Each row comes from the steps of one path. Every step used is in the known rows, and no mark comes twice. Write the path behind each row, first mark first.
Known rows:
pelop -> veruf -> moki -> kosu -> meto: [ -6  31 -25  30 -39 -15 -13   5 -36 -33 -16  -3 -28  -1   8 -34  29 -23
  15   2  -4  -3   5  22  39]
timabuz -> meto -> bafe -> suzek -> veruf -> pelop: [-72   2  13  17 -44  -1  -9  20 -19 -14  16 -12  11 -32  42  -3  12 -59
  19   3 -13 -27   8  28 -24]
bafe -> suzek -> veruf -> pelop: [-40  -9  23   0 -36  14  -8  39   4 -18  20  -4  16 -14  11  36   0 -36
  18 -12  19 -35  -7  25 -26]
pelop -> veruf -> meto -> bafe: [-37   7   4  26 -38 -25  14   8 -35 -16 -22  18 -15   2   2 -35  18  -9
 -11  12   5  22  48  45  -6]
moki -> veruf -> meto -> bafe: [-29 -13  16   9 -18 -10 -21   0 -20 -17 -25 -11 -17 -14   6 -21  24 -22
 -12  20  16   4  20  62 -19]
veruf -> moki: [-18  22 -17  23 -13 -12 -18 -20 -19  -5 -15  -6 -10   1  18 -13  22 -13
 -10  -4  -5 -18 -15   5  -4]
moki -> kosu -> meto -> bafe -> suzek -> veruf -> pelop: [-25 -14  25  15 -43  13 -19  40 -34 -46  -6 -23  15 -21   9  20  16 -81
  22  15  -9 -41   9  21   9]
timabuz -> meto -> veruf -> pelop: [-56  13 -10  24 -37  -3 -10   5  -1 -14  50 -14  -1 -13  43 -35 -13 -16
  -1  24 -12  -7 -12  32   5]
pelop -> veruf: [-21   8 -14   3 -18 -12  22   7  -5  -7  14  16 -12  -6  -5 -29   0   6
   3  -2  17  20  22  22  10]
pelop -> veruf -> moki -> kosu -> meto -> timabuz: [ -1  30 -24  30 -37  -3 -14 -11 -39 -30   8 -10 -23 -14   5 -39  15 -24
  10  10 -18  -5   5  45  53]
kosu -> meto -> bafe -> suzek: [-13   2  24  -5 -17  22  -6  35 -35 -20 -54 -24  -3 -29   5  33  19 -42
 -14  15 -15 -36  59   1 -17]
moki -> kosu -> meto: [ 38   4   6   7 -13  10 -20  17 -19 -26 -19 -18  -6   3  -1   8  11 -23
  23   9 -23  -9   2  -7  39]
meto -> kosu: [  7  12  13 -13   6   0 -16 -12 -15  -3   9  -2   9  29  -4  -8  18 -24
   0 -10 -25  11 -24  21   6]
bafe -> suzek -> veruf -> moki: [-29  14  24   5 -33  17 -28  19 -22  -2 -16  -4   3 -18  20  25  38 -43
  11 -30  -8 -36 -14  35 -22]
bafe -> suzek -> veruf -> moki -> kosu -> meto: [  0  19  28  10 -42  26 -44  34 -33 -22 -31 -19  -2 -18  18  32  48 -62
  26 -20 -24 -42 -12  31   7]
suzek -> veruf -> moki -> kosu -> meto: [ 11  24  -4  23 -29   1 -43  -3 -34 -26   6 -14   4 -12  13   1  41 -58
  23  -9 -26 -19 -25  37  36]
suzek -> veruf -> meto -> kosu: [ 12  22  29   0 -21  -5 -34  -2 -26  -3  17   8  15  31   7   8  41 -35
  12 -18 -32  18 -24  66   9]
vadur -> veruf: [ -8 -19   0  22  -4 -31  -2 -20   1 -21  34  -2   6 -24  -5 -18  -9  28
   4   0  -8 -13  -2  10  11]
bafe -> suzek: [-15  -5  31  -9 -17  23  -4  33  -4   1 -36  -4  -5  -7   6  28   9 -11
   6 -13  -1 -25  10  -2 -25]
meto -> bafe -> suzek: [-50 -18  36  -2 -17  12   6  22 -29  -5 -44  -5   4 -21   7   7  15 -42
 -12   5  -5 -28  28   9 -38]
timabuz -> meto: [ -5  22 -12   9 -13  -4 -11  -5   0   8   9  -7 -10  -7  33 -18   7   2
  21  -1 -24   9   0  -2  11]
vadur -> veruf -> moki -> kosu -> meto -> timabuz: [ 10   1 -11  50 -25 -24 -36 -40 -32 -44  28 -29  -5 -31   8 -26   7  -4
  11  14 -45 -38 -23  35  55]
suzek -> veruf: [ -5   2   8  -7  -6   4 -10   3  -2   2  35   6  20 -15  -2   8  10 -28
  13 -14  -3   3 -13  36   7]

Which path is each row?
[-31  -5  47  16 -38   5 -10  25 -38  -7 -70   0  -9   3  15  18  29 -24
 -12   6 -14 -19  37  24 -40]
veruf -> meto -> bafe -> suzek
[ 17  26 -12  31 -25  -3 -38  -4 -34 -29 -33 -23 -17   6  15  -7  32 -32
  11   5 -25 -27 -16  -2  33]
veruf -> moki -> kosu -> meto
[-36  28 -28  24 -30 -23   5 -10 -21 -13  -2  12 -23  -5   9 -41  18  -5
  -5  -6  13   4   6  28   7]
pelop -> veruf -> moki
[ 19  24  25   8 -16  -8 -27  -3 -28  -4 -20   3  -6  50   8   2  33 -10
  -1  -7 -32  15 -11  34   2]
veruf -> meto -> kosu
[-50   4  26  16 -51 -10  12  30 -38 -15 -49  16 -21  -1   8 -14  25 -15
  -7   1   4   3  54  42 -26]
pelop -> veruf -> meto -> bafe -> suzek
[-56  -9   4  16 -28   2   1  10   1 -25  47  -7   9  -7  12 -18 -24 -21
 -23  28  14 -17 -13  37  -7]
meto -> veruf -> pelop
[-14  -9  -5  50 -27 -42 -29 -35 -24 -36  14  -7  -5 -14  10 -42  18   1
  16  -2 -25 -27 -39  14  29]
vadur -> veruf -> moki -> kosu
[-28  21 -18  31 -40 -22  -5  -7 -29 -23  -6  11 -24   5   9 -54  23 -20
  16  -5   0   5 -18  27  29]
pelop -> veruf -> moki -> kosu
[  2  -3   8   5 -17  -4 -29   7   0 -10 -14 -10 -24  -1   6  -7  17   6
   4   5  20   8   5  54  -5]
moki -> veruf -> meto
[ -9  13  -4  32 -24 -12 -28 -17 -27 -16 -21  -8 -12  13  17 -26  28 -30
  15  -4 -20 -17 -41   6  19]
veruf -> moki -> kosu
[-53   5  25   3 -32   6 -13  17 -29   4  -4  -9   9 -38  37  -7  29 -56
  20  -8 -34 -14  17  34 -16]
timabuz -> meto -> bafe -> suzek -> veruf
[ -9  19  -2  19 -38 -19   8  14 -17 -11 -15  21 -22  15   3 -21  14  21
   2  -1   9  26  30  36   5]
pelop -> veruf -> meto
[ 16  10  14  20 -19   7 -14 -14 -16   2   1  -6  -8   9  10   7  -3  11
  -3  12 -25   3   6  45  11]
veruf -> meto -> timabuz
[-18   1  28  -8 -21  25 -13  38 -36 -19 -28 -21  11 -41   4  37  28 -61
  -4   7 -16 -34  50  29 -12]
kosu -> meto -> bafe -> suzek -> veruf
[  0  18  29   9 -39  36 -44  18 -37 -18  -8 -26   3 -30  16  28  32 -63
  25 -12 -38 -44 -15  55  21]
bafe -> suzek -> veruf -> moki -> kosu -> meto -> timabuz
[-33 -25 -17  39 -21 -42   2 -16  13 -43  58  -5  11 -15   1 -15 -29  25
   3  15  18 -29 -13   3   3]
vadur -> veruf -> pelop
[ 34  17  -7  -2   2  25 -11  -3 -13 -10  16 -26   1 -24  -2  21 -12  -5
  -6  21 -24 -14  27  23  32]
kosu -> meto -> timabuz
[ 10  11  21  10 -23   9 -24  -9 -17   4  35   1  15 -10   8  14  11 -17
  10  -3 -25   7  -8  77  17]
suzek -> veruf -> meto -> timabuz
[ 11   2  20   6 -21  24 -25  22 -30 -28  -1 -22  -3  -7   1  -9  12 -37
   2  23 -31  -9  -2  28  40]
moki -> kosu -> meto -> veruf
[ -4  29   8  10 -33 -18  -5   4 -28 -12  -4  20 -16  40   1 -26  30  -1
   2  -9 -11  34  11  51  11]
pelop -> veruf -> meto -> kosu
[ 12  23  -2  23 -24  12 -45 -16 -34 -21  30 -23   8 -22  12  -3  28 -60
  22  -1 -39 -21 -30  59  51]
suzek -> veruf -> moki -> kosu -> meto -> timabuz
[-47  36  -9  30 -33  -2 -29 -15 -26   1  14 -14 -15 -17  52 -47  23 -22
  -9   9 -39  -8 -18  41  10]
timabuz -> meto -> veruf -> moki
[ 21  24 -10  32 -23   9 -40 -18 -38 -25 -10 -28 -13  -9  14  -9  19 -36
   9  13 -39 -29 -19  25  46]
veruf -> moki -> kosu -> meto -> timabuz
[-55 -17  42  -7 -22  14  -2  24 -30  -4 -16  -1  19 -36   6  13  26 -65
  -2  -8 -10 -25  20  37 -30]
meto -> bafe -> suzek -> veruf
[-38 -18  39   3 -31   7 -23  24 -22 -15 -49 -14 -21 -20  10  -2  30 -29
  -6   8  17 -14  28  60 -35]
moki -> veruf -> meto -> bafe -> suzek
